Known rows, with every way that one mark hangs from another:
K_77{K_643 K_752{K_483}}: [  -1   92   34  -65   -2  -41   44   32 -103  -57   27  -25    0  -49
   18  -42   17]
K_643{K_77}: [ 11  24  57   1  47 -24   5 -19 -19 -26  21  17  12 -57   9 -43  13]
K_572{K_119 K_616}: [-75 -52 -13 -17 -42  53 -11   2 -11  29   1  32  -6 -45 -37   8 -15]
K_483{K_616 K_752{K_77}}: [ 41  -1  30 -27  51  18 -13 -14  30 -25  13  24  32   4 -15 -54  -7]
K_77{K_752{K_331}}: [ 39  54  42   2 -10 -66  16  11 -41 -49  11  19 -22 -27  -9 -58  20]
K_752{K_77}: [ 16  16  34  -9  26  -8  -3  44 -21 -40  24  21  11 -45 -27 -38   7]
K_752{K_77 K_331 K_483{K_616}}: [ 23  70   4 -55  62  11   2  60 -21 -58  21  -6  10 -42 -50 -80  12]
K_483{K_616{K_572} K_752{K_77{K_643} K_331}}: [ 92   9  38 -15  31  24 -25  -9 -52 -54   4  19  -1 -11 -15 -56  10]
K_331{K_752{K_77{K_643} K_483{K_616{K_572{K_119}}}}}: [-71  76   9 -78 -12  43   6  69 -88 -31  20  20 -23 -48 -45 -45   7]
K_752{K_331}: [ 12  16  42  10  18 -33   0  10  -8 -32  11  28 -16 -39 -36 -42  14]
K_77{K_643 K_752{K_331}}: [  78   73   53   -7  -18  -91   24   15 -102  -70   15   -8  -22  -47
    1  -57   19]
K_483{K_616{K_572{K_119}} K_752{K_77{K_643} K_331}}: [ 53 -18  31  -8   3  38 -32   2 -56 -31  -4  40 -14 -14 -20 -47   4]
K_643{K_77{K_752{K_331 K_483{K_616{K_572{K_119}}}}}}: [-16  66  21 -33  17  18  10   3 -69 -27   4  21 -24 -44  14 -68  26]
K_643{K_77{K_752{K_331 K_483{K_616{K_572}}}}}: [ 17  92  26 -38  43   7  21 -12 -64 -47  11   4 -14 -43  20 -76  31]
K_752{K_77 K_483}: [-22  43  19 -54  41  12  12  67 -35 -49  32   6  20 -53 -30 -52  13]
K_483{K_616{K_572{K_119}} K_752{K_77 K_331}}: [ 22 -35  22  -1  10  61 -41   1  -4 -13  -9  63 -14   3 -30 -47   5]
K_77{K_643 K_752{K_331 K_483{K_616{K_572}}}}: [  18  104   12  -67    6   11   30   16 -110  -56   13  -22  -24  -39
   11  -52   23]

Rows:
[-12  71  -3 -82  42  82   8  45 -84 -42  27 -21   7 -51  -6 -30  10] : K_752{K_77{K_643} K_483{K_616{K_572}}}
[-23 -41  16 -18  12  92 -33  -7   7  10  -2  61  -5   9  -8 -22  -4] : K_483{K_616{K_572{K_119}} K_752{K_77}}
[-50  86   2 -77  26  16  33  10 -21 -19  21 -14   3 -18  10 -44   9] : K_77{K_752{K_483{K_616}}}
[-36 -21  23 -25  33  92 -13 -61  33  17   1  42   1  21  10 -11   0] : K_483{K_616{K_572} K_752}
[ 33  -3  38 -10  43  -2 -14 -38  39 -17   3  26   9  10 -23 -57  -1] : K_483{K_616 K_752{K_331}}
[-38 100  13 -87  14  33  15  58 -83 -52  26   0  -8 -46 -41 -54  12] : K_331{K_752{K_77{K_643} K_483{K_616{K_572}}}}
[-22 109  19 -87  23 -17  21  65 -68 -62  32 -16   6 -50 -48 -72   4] : K_331{K_752{K_77{K_643} K_483{K_616}}}
[-105   59    1  -74   -4   66   -1   66  -35  -15   17   40  -21  -32
  -53  -47    7] : K_331{K_752{K_77 K_483{K_616{K_572{K_119}}}}}
[ 65  87  12 -65  50 -10   8  61 -79 -79  26 -32  10 -62 -40 -78  11] : K_752{K_77{K_643} K_331 K_483{K_616}}
[ 25  69  54 -27 -10 -66  11  57 -80 -68  29  16  -5 -56 -51 -58   8] : K_331{K_752{K_77{K_643}}}
[   7   52    1  -58   16   55   -8   67 -100  -47   14    1  -24  -58
  -35  -52   15] : K_752{K_77{K_643} K_331 K_483{K_616{K_572{K_119}}}}
[116  22  43 -16  42 -31 -16   1 -34 -66  10   2  20 -17 -26 -76  -1] : K_483{K_616 K_752{K_77{K_643} K_331}}
[-28  61   5 -56  54  28  11  20   3 -25  16  -5  -1 -32 -35 -57   9] : K_752{K_331 K_483{K_616}}
[  45  100   41  -46   -3  -73   38   41 -114  -80   22  -21  -12  -54
   -1  -67   26] : K_77{K_643 K_752{K_331 K_483}}
[-13  91  42 -68   3 -51  26  81 -88 -78  34  -1   5 -63 -55 -69  14] : K_331{K_752{K_77{K_643} K_483}}
[ -5  91   9 -58  25 -17  27  19 -32 -41  15  -9  -9 -22  -9 -69  17] : K_77{K_752{K_331 K_483{K_616}}}
